Every row comes from one small tree of marks. Brackets hold a mark, then the marks that hang from it, in alphabetical order. Every link used is in the known rows. Which tree was each row made from?
Known rows
(fenut valited): [  3 -13  28 -13  -4   1   4   1  12  -2  -2   2 -17   8  -2  10  -9  11
   1  10  -3   9  16  -6   4  -3   4   0   8   1   2  10   1 -13 -12 -20
  -5   6  -6  -3   3  10   4]
(nurut (rulad faboz fidim kozorub pepag zudevon)): [-48  14 -23  -1 -18   7 -22   1 -23 -88  45 -27  58   8 -35 -52   3  -9
  30  33 -11  44 -35   5   5   4  -8  15 -21 -14  -8 -13  26   8  56  38
  25  60  18 -23 -23  49 -12]
(kozorub (rulad fidim gadog gumo nurut zudevon)): [-24  11 -26 -43 -13   8 -46   2 -34 -45  33 -20  53 -12 -16 -46  43  -4
  -5  23 -21  17  -8  36 -47 -10  26   8  25 -27  -7  36  20 -16  38   4
  47  38  12  -6 -45  14  17]
(fenut (valited (gadog (rulad nurut zudevon)))): [-18   4  31 -49  13   1 -24 -14  13 -26  25 -16  19 -18  -7 -33   5 -10
  15  41 -18  -3   5  -3 -17  -3   2 -13  25 -19   6   6  -1 -10  -1  11
  16   6   9   0 -11  -7 -10]
(rulad fidim kozorub pepag): [-31   9 -25  -5 -12 -14  -4   3   0 -42   6  -1  21   9 -18 -37 -15   6
  -3  13 -13  29 -11  20   9   2 -14   1 -12 -11  -1   7   7  -6  25  23
   4  32  19  -9  -4  35 -15]
(faboz nurut rulad): [ 12   5   1   0 -25  18 -11 -21  -9  24  -4 -20   9  12 -31 -13  -8  24
  10   7  -1  37   9  -5 -21   8   7  14  17 -21  -7  -6  11   7 -11   0
  12  -6  28  -4  15   0 -16]
(fidim (rulad (gadog valited) gumo kozorub)): [-40  19 -20 -50   7  19 -26   3 -18 -15  14  -8  38 -28 -27 -14   5 -13
   4   4   7   8 -11  31 -51  -3 -12 -29  51 -12 -17  21 -13 -42  42 -24
   6  28  14 -10 -42 -23  20]
(valited fenut (gadog (rulad gumo nurut zudevon))): [-24  20  19 -56  30  -6 -54  -6 -12 -21  42  -8  48 -43 -15 -44  13 -28
  50  28 -27 -21  -7  16 -45  18  12 -23  21 -22  -5   6   2   5  33  20
  31  13   8  12 -16 -18 -13]
(pepag (rulad nurut)): [ -3  23  -5 -15  12   1  -4 -18  18 -13  20 -15  33   1  -8 -32  12   3
   2 -24   5   4  24  -9 -13  -2  -6   4  11  -4  -3  13  18  17  -7   9
  26   0  29 -15 -12   5 -10]
(faboz nurut (rulad gadog kozorub pepag zudevon)): [-28  14  -3 -42 -43  14 -38 -12 -23 -13  33 -29  32  21 -44 -49  12  24
  38  27 -24  69  -9  10 -32   6  18  14  31 -45 -16 -10  23   6  34  -1
  32  38  37 -27  -2  28  -4]
(fenut (valited gadog)): [ -8 -16  26 -19  11  -2  -6  -8  -4  -1   5   2  -1 -20   3   9 -24   9
   0  27 -17  15  -3  -1 -15   2   6  -7  16   1  16   3   3  -9  -9  -9
 -20  10  -9   7  -3  -3  -2]
(nurut rulad): [ -1   1  -2  21  -6   7  -1  -3  -1 -26   5  -1  18 -12 -16  -1   3  -6
  21   1   9  -1  -8  -7  -5   8  -5  12  -3  -1  -8  -4   1   9   7  12
  -5  15   0   6 -14   0   1]
(gadog (rulad (faboz nurut) gumo pepag)): [-23  -2   9 -20 -23  19 -30  -3 -30 -34  33 -26  26   0  -8 -34 -13 -31
  30  18  -4  36  -3   2 -18   5  29 -10  19 -28  -8   0   3 -17  33   2
  15  28  40 -35   4   6   2]
(fidim (rulad faboz nurut pepag)): [-34  18 -10 -19  -3  -4   8 -23 -10 -19  27  -3  50 -10 -14 -51   4  -9
  -4   1   4  51 -18 -15  -8  20   6  -7  -4  10   4 -32  37 -17  18  14
  18  27  31 -38 -14  38 -25]
(nurut (rulad faboz)): [ -5   3   0  16  -9  17 -10  -6 -13 -36  19 -11  22 -11 -11  -7  -2 -12
  22   8  13  17 -24  -8  -5  10  -5  14 -10   6   0 -10  10   7  21  16
   3  31   1  -9 -13   5   0]
(zudevon (rulad faboz kozorub pepag)): [-45  27  -3 -23 -30  -3  -8  -2 -13 -17  17 -21  27  12 -18 -22 -17 -13
  16   1  -6  62 -28  -5  14  18   3   9  -9  13 -10 -10  19  -1  33  34
  -1  32  21 -42 -13  50 -15]
(gadog (rulad faboz)): [-11   7   4  -4  -2  10 -21  -1  -7 -19   3 -17   5   0   6 -19 -11 -34
   9   5   9  -5  -8   6   2  -4   3 -15   1  -1  -1  -2  -2 -16  17  15
   4   2  24 -14  11 -15  -4]
(kozorub (rulad gadog nurut pepag)): [-20  17 -24 -17 -22  -6 -12 -10 -20 -21   9  -3  22 -15  10 -42   9  -8
  -8  -6   0  29 -21  17 -38  13  32   9  20  -5   2  13  23  -5  11  10
  20  31  17 -32 -24  25  16]
(zudevon (rulad nurut)): [-14  25  -2 -29 -16  -5   0 -15   8   9   0  -7  22  -4 -14 -12   5  -3
   3 -12 -11  28   3 -13   4   6 -10  11   6  14 -10   0   6   9  -7  35
   4  -2  12 -10 -28  30 -19]
(rulad (faboz nurut) gumo kozorub pepag zudevon): [-36   1   2 -37 -25  19 -33   6 -34 -46  58 -36  37  12 -37 -39  17   2
  40  28 -22  60 -20 -15 -10   5  27   2  18 -35 -16   1  26  -1  61  -6
  36  50   9 -36 -13  41   1]
(zudevon (rulad faboz fidim kozorub nurut)): [-40  37 -20 -32 -14  -1 -21 -12   2 -26   9 -23  46   9 -35 -39  -9   1
  -6   2 -18  56 -15   8  10  12 -26   6  -6  14 -16   2  14  -5  29  51
  21  31  22 -17 -31  54 -40]
(gadog (rulad kozorub)): [-14  21  -6 -11  -3   2 -14   1  17 -21  -6  -9   2  -2 -16 -22 -13 -18
  16   2  11 -14   0  15   7   3 -22 -14   7 -12 -18   9  -8 -13  16  17
   0   0   9   8   0 -19  -5]
(pepag (rulad fidim)): [-12  10 -22   1   4   3 -10  -9  -1 -23   5 -12  34   5 -12 -26 -10  -1
  -7  -8   1   6  25  10 -10 -17  -8   3  -1  -5  -2  15   6   5   0  15
  11   1  41  -3   2   0 -10]
(gadog rulad (valited fenut)): [  2  17  -7 -12  17  -2 -23  10  -2   3 -24   9  -2 -22  -5  -9 -22 -38
  22  -8  12 -51   7  19 -35  11  -3 -20  26   0 -16  12 -33 -14  -6   8
   1  -8  17  -3   6 -40   7]
(kozorub (rulad (gadog valited) nurut)): [ -2  20 -35 -31  -4   9 -19  -3 -17 -10 -11 -10  14 -27   5 -20  12 -15
 -19 -10  10  -8 -13  29 -54   4  10  -1  47  -1  -6  34  -5 -17   5  -2
  15  20  11 -22 -37 -14  25]
(fenut (valited (gadog (rulad faboz)))): [-20 -10  33 -22  10   7 -27  -7  -8 -20  14 -16   4 -19  12 -10 -32 -22
  11  31  -7   8 -11   6 -13  -2   5 -24  10  -4  17   1   0 -29   7   1
 -14  13  13 -12  10 -18  -6]
(valited gadog): [ -9  -1   2  -5  16  -4  -4  -7 -10   1   5   0  12 -28   8  -1 -15  -2
   1  15 -17   7 -20  10 -15   3   3 -10   4   4  19  -5   3   4   5   7
 -16   1  -1   8  -3 -13 -10]
(fenut (valited (gadog (rulad fidim nurut)))): [-18  -1  12 -31  21  -4 -24 -19  11 -30   5  -7  26 -25  -4 -33 -28  -4
  -7  38 -24   6  10  21 -18   1 -19 -16  17 -11   9  19  -7 -26  -5  27
  -1  15  27  11 -12  -4 -27]
(gumo (rulad faboz gadog nurut pepag)): [-23  24   0 -36 -17 -10 -14   2   1 -26  32 -21  32 -13  14 -30  -8 -24
  17   4 -16  42 -23   7 -12   0  24  -8  23 -15   9 -20  12 -21  25  23
  21  48  36 -40 -29  37  -8]
(gumo rulad): [ 12  19   2   0  -6  -8   5  11  15  -2 -13 -12   7 -10   4  16 -13 -19
  10   0   1  -3   0   2   8 -13   5  -2  12   3   0 -11  -7 -20  -4  16
  -2   0  17   3  -9  -1 -13]

Which tree is each row?
[ -6   5 -28  -8   7   1 -21   3  -2 -23 -24  -7  10 -11  -6 -21 -20 -36
 -14  12   8 -35  20  31 -17 -22 -19 -15  24  -3  -3  19 -39 -28   4  22
  -1  -2  38   0  -9 -38   2] : (gadog (rulad fidim) valited)
[-33  26 -24 -44 -31  27 -38  -3 -28  -2   2 -29  16  -3 -27  -7 -21  -3
  18   3 -10  54 -25   8 -32  12  -6   2  52  -6 -24  10 -12 -13  37  12
   3  30  22 -40 -28  18   2] : (zudevon (rulad (faboz nurut) (gadog valited) kozorub))
[-43  28 -22 -33 -23   2 -28   0 -11 -17  -5  -9  32   1 -24 -20 -19   6
   4   6 -22  49 -13  30  -6   4 -22   1  13  -5 -20  10  -6  -4  31  34
  -4  25  19  -3 -24  26  -5] : (zudevon (rulad fidim gadog kozorub))
[-32  -1 -27  -5 -30  13 -35  -1 -36 -58  40 -10  49  -3 -28 -47   4  15
  37  42 -26  60 -17   5 -34   2  15  26  19 -39 -15 -11  11  15  34  20
  22  53  28 -16 -16  40   6] : (faboz (nurut (rulad fidim gadog pepag zudevon)))
[-17  16   6 -21  23  -8 -38   1 -19  -7   8   6  19 -29  -2 -29 -11 -23
  45  23 -17 -21 -19  10 -33  15  10 -18   6 -12  -1 -11  -4   8  20  22
   7 -10   6  10  16 -27 -11] : (valited fenut (gadog (rulad zudevon)))
[-42  34 -15 -39  -6  -8   5 -15   3 -36  32  -9  56   1 -37 -63  29  12
  11  12  -7  38 -13 -19   0  17 -10  -2   5  -8 -16 -17  34  -6  29  16
  29  25  17 -23 -26  41 -23] : (fidim (rulad kozorub nurut pepag zudevon))
[-44  19 -19 -37  -7  -8 -25  -5 -10 -68  48 -28  51  16 -27 -72  16   4
   5  25 -24  51 -21   5   5   2  -5   4 -10 -13  -5  -5  31  -2  49  31
  44  56  21 -33 -22  65 -27] : (rulad faboz fidim kozorub nurut pepag zudevon)
[-35  16   6 -55 -13  -7 -21   3   1 -50  58 -27  45   0 -30 -49  39  -6
  25  12 -18  25  -6   1  -5   4   6  -5  10 -29  -9  14  19   2  45   5
  40  43   6 -19 -41  39  -4] : (rulad gumo kozorub nurut pepag zudevon)
[-15  16   6  -9  28 -10 -30  -2 -13   5  -6  14  13 -36   4 -19 -31 -23
  31  14  -8 -21 -13  20 -34  26   3 -27   6  -6   0  -6  -7   0   8  23
  -9  -9   7  11  20 -34 -10] : (valited fenut (gadog rulad))
[-15   7   2 -41  15   0 -41  19 -31   0  11   8   7 -28  -6   1  -1 -22
  24  -2  -9 -23  -3  35 -68  13  17 -23  43 -19 -11  26 -28 -13  27 -27
  10  28   5  -6 -20 -23  32] : (rulad (gadog (valited fenut)) gumo)
[-29   3  -2 -16 -33  23 -28   1 -21 -63  52 -27  47  -8 -50 -34  17   6
  61  26 -11  47 -12 -14 -18   9  11  18  18 -42 -26   4  15  16  49   4
  23  53   6 -10 -34  36   3] : (faboz (nurut (rulad gumo kozorub pepag zudevon)))
[-28  13 -13 -10 -23  -8 -13  -9  -8 -24   9 -16  32  16 -33 -43 -14   6
  -4  14 -12  40  -3  31  -2   3  -8   5  -7 -17  -4  -1  13  -5  16  23
  14  28  40  -9   1  24 -27] : (faboz (rulad fidim kozorub pepag))
[-58   2  -9 -35 -12   2 -45   9 -34 -64  47 -24  48  -4 -17 -45  -8  -8
   9  25 -19  53 -26  44 -24  -6   8 -19   6 -30   0  13  11 -23  70   0
  24  73  24 -31 -25  38  14] : (rulad faboz fidim gadog gumo kozorub pepag)
[-25  10 -10 -26   4 -15 -25  13 -27   1   2  19   1 -20   5 -13 -19 -19
  20   1  -8  -4 -10  25 -60  21  17 -14  27  -6  -2   3 -20  -4  11  -7
   6  26  17 -33  -5   3  22] : (rulad (gadog (valited fenut)) pepag)
[-27 -15  -8  -9 -20  10 -23   1 -44 -41  36 -20  37   4 -16 -33 -12  -2
   8  28 -26  61  -8   6 -17   0  26   4   7 -24   0   3  14 -12  39   4
  19  43  29 -25  -5  44  -7] : (rulad (faboz nurut) fidim gumo pepag)
[ -4  20 -11 -41  -8   5 -25  18  -3  -8   7 -25  12 -18   3   6   6 -33
  15  15 -12 -12  -4  19 -28 -29  16  -6  52 -19  -1  -1 -28 -31  14   2
  13  12  24 -16 -34 -16  13] : (gumo (rulad (gadog valited) zudevon))
[-29   4  -9 -34  -2 -11 -25  -5  -2 -52  25 -15  47 -14 -11 -55  -1 -29
   4  18 -11   6  17  31 -13  -7   0 -14   9 -27  -7  18  -4 -20  25  25
  24  31  47  -8 -24  13  -9] : (gadog (rulad fidim gumo nurut pepag))
[-11 -12  26 -20   9   1 -16  -9   4 -12  -1  -5  -2 -22   6  -4 -29 -13
  10  32  -9  -6   4  11 -14  -2  -1 -18  18  -4  10   4  -9 -24  -8   5
 -21  -1  11   5   3 -27  -2] : (fenut (valited (gadog rulad)))
[-13   9 -10 -23 -19 -15 -10 -26  -4 -15  15 -16  42   9 -23 -55  -1   5
 -12  11 -16  39   9  18 -14   5   0  10  -1 -12   6  -8  17   0  -5  29
  28  25  53 -13  -7  35 -31] : (faboz (rulad fidim nurut pepag))
[-39  -3  -3 -45   0  13 -54  14 -43 -46  52 -28  43   3 -10 -32  20 -12
  16  36 -32  30 -15  28 -28 -19  17 -10  14 -28   5   9   7 -18  60  -5
  39  49  14 -19 -28  19  15] : (rulad faboz fidim gadog gumo zudevon)
[-44   5 -16 -17 -18   3 -28   8 -20 -87  50 -24  63  -5 -43 -46  17  -8
  38  34 -19  28 -11  17  -7  -2  -4   9  -4 -32 -15   9   9   4  59  22
  23  60  15   1 -40  34   0] : (nurut (rulad fidim gumo kozorub pepag zudevon))
[-21   9   7 -38  -1   8 -26  11  -9 -32  38 -25  25   2 -29 -20  30  -3
  26  17 -13   2  -3   4  -2  -7   2 -10  10 -23 -15  16   5  -3  42  -4
  25  27 -13   5 -24   7   3] : (rulad gumo kozorub zudevon)
[-10  17  -9 -24  15  -3 -28  13 -17  11  -6  17  -6 -22   1   1 -11 -10
  15  -6  -7 -19  -9  28 -58  14   5 -14  35  -6  -9  16 -24  -5   9 -13
   9  14   7 -15  -6 -18  24] : (rulad (gadog (valited fenut)))
[-32   6   3  -4 -15   4 -12   3  -9 -60  38 -12  41 -17 -30 -24   3 -11
  38  10   4  24 -20  10 -11  14   1   4   1 -24 -13   8   9   2  42   8
   5  53   5  -6 -38  19   8] : (nurut (rulad gumo kozorub pepag))
[ -6  22  -9 -42  18  -7 -29   1  -8   7   1  13   8 -25  -6 -17   3  -6
  13  -9  -8 -18   1  22 -62  25  -3 -15  38  -8 -12  19 -18   1   5  -4
  23  21   3 -12 -23  -2  10] : (rulad (gadog (valited fenut)) nurut)
[-19  13 -12 -28  13   2 -27 -14   3 -39  35 -26  58  -9 -21 -39  15  -4
  -2 -10  -9  14  31  14 -24 -14  -5  -3  17 -23  -5  33  10   2  17  10
  32  22  41  -2 -29  10 -10] : (pepag (rulad fidim gumo nurut))
[-13   0 -28 -11 -27  29 -39   0 -58 -38  26 -34  41   9 -22 -32  14  -6
   6  31 -15  41 -17   7 -26  -6  40  15  12 -18 -15  20  32 -19  43   3
  39  30  10 -15  -8  20   0] : (kozorub (rulad (faboz nurut) fidim gumo zudevon))
[-35   2   5 -38 -13  -4 -24  10 -17 -45  48 -20  34   4 -24 -33  23 -11
  30  20 -17  18  -7   7   1  -5  13  -4   4 -29  -6   8  12   0  50  -5
  24  40   0 -18 -24  26   6] : (rulad gumo kozorub pepag zudevon)
[-27  10 -16 -19   8   8 -54  17 -36 -37  16   7  42 -39 -22 -13 -10 -19
  32  15  -7 -11  -8  46 -72  10  -3 -12  34 -24 -15  26 -30  -8  38  -2
  13  52  16   6 -39 -17  27] : (nurut (rulad fidim (gadog (valited fenut)) gumo))
[-36  18 -15 -51  -2  -3 -50  12 -42   3  -4   8  34 -27 -18  -6 -21 -24
  17   4 -26   5   4  44 -57   4  10 -13  39  -4 -19  27 -32 -19  29  12
   6  26  29  -9 -38   5  14] : (zudevon (rulad fidim (gadog (valited fenut)) gumo))
[-17  17   2 -61  18  -1 -45   7 -19  -2  23   2  19 -35  -8 -17  11 -13
  23  -6 -12 -16   1  29 -71  19   8 -23  48 -21 -15  30 -24  -7  23 -13
  27  38   7 -13 -40  -7  21] : (rulad (gadog (valited fenut)) gumo nurut)
[-16  28  -6 -45   6 -10 -28   6  -4 -24  13  -2  20 -14 -13 -52  10 -42
  30  10  -4 -30   9   5 -39  13   5  -8  28 -13 -18   4 -16  -3   8  20
  30  10  33 -26 -10  -4  -2] : (gadog (rulad nurut pepag zudevon) (valited fenut))
[-12   2 -12 -14 -36   5 -21 -16 -34 -13  23 -24  37  27 -37 -46   7  20
  10  35 -26  59   9   2 -19  -3  19  28   5 -32  -2 -13  21   6   9  18
  33  15  50 -19  12  35 -27] : (faboz nurut (rulad fidim pepag zudevon))
[-46   6  -1 -25 -17   9 -32   8 -18 -62  46 -12  45 -26 -26 -28   4 -11
  46  11  -4  34 -27  28 -32  11   5  -4  14 -33 -11  10   3   0  54   0
   5  68   7 -13 -44  17  28] : (nurut (rulad gadog gumo kozorub pepag))
[-24  12 -18 -13   6  13 -33  -7 -19 -44  35 -34  47  20 -16 -40  12  -9
   6   9  -9  22   6   0  -5 -24   3  11  -6  -8   3   2  21   6  27  13
  41  16  37 -28   4  17 -13] : (pepag (rulad faboz fidim zudevon))
[-39  15   0 -50   2  16 -26 -16 -19 -21  47 -12  59 -25 -14 -38  21  -8
   8  10  -4  42 -18  10 -40   9  10 -23  28 -12  -5  -4  23 -28  44 -15
  25  36  18 -23 -40  14   5] : (fidim (rulad faboz gadog gumo nurut))
[-24 -10   4   2 -12   4 -10   2 -19 -47  37  -7  36 -23 -14 -15   3 -22
  35   8   0  17 -12   5 -16   5  13   7   2 -17   0   3   3   3  25   2
   0  42  12  -8 -29  13  14] : (nurut (rulad gumo pepag))
[-12  18  -6 -16  17   4 -27   5 -17  -3 -13  -1   0 -16  -2 -16 -22 -46
  22  -1  11 -34  -4  18 -37  12   1 -22  17   5  -9   5 -22 -21  15  13
   9   5  21 -22  11 -30   7] : (gadog (rulad faboz) (valited fenut))
[-31   2 -15 -12 -16  14 -24   4 -33 -50  28 -15  28 -27  -3 -19 -12 -35
  18  13   7  20 -28  19 -44   0   9   1  23  -7   7  -5 -10 -10  34   3
   0  59  30 -45 -33   5  27] : (nurut (rulad faboz (gadog valited) pepag))
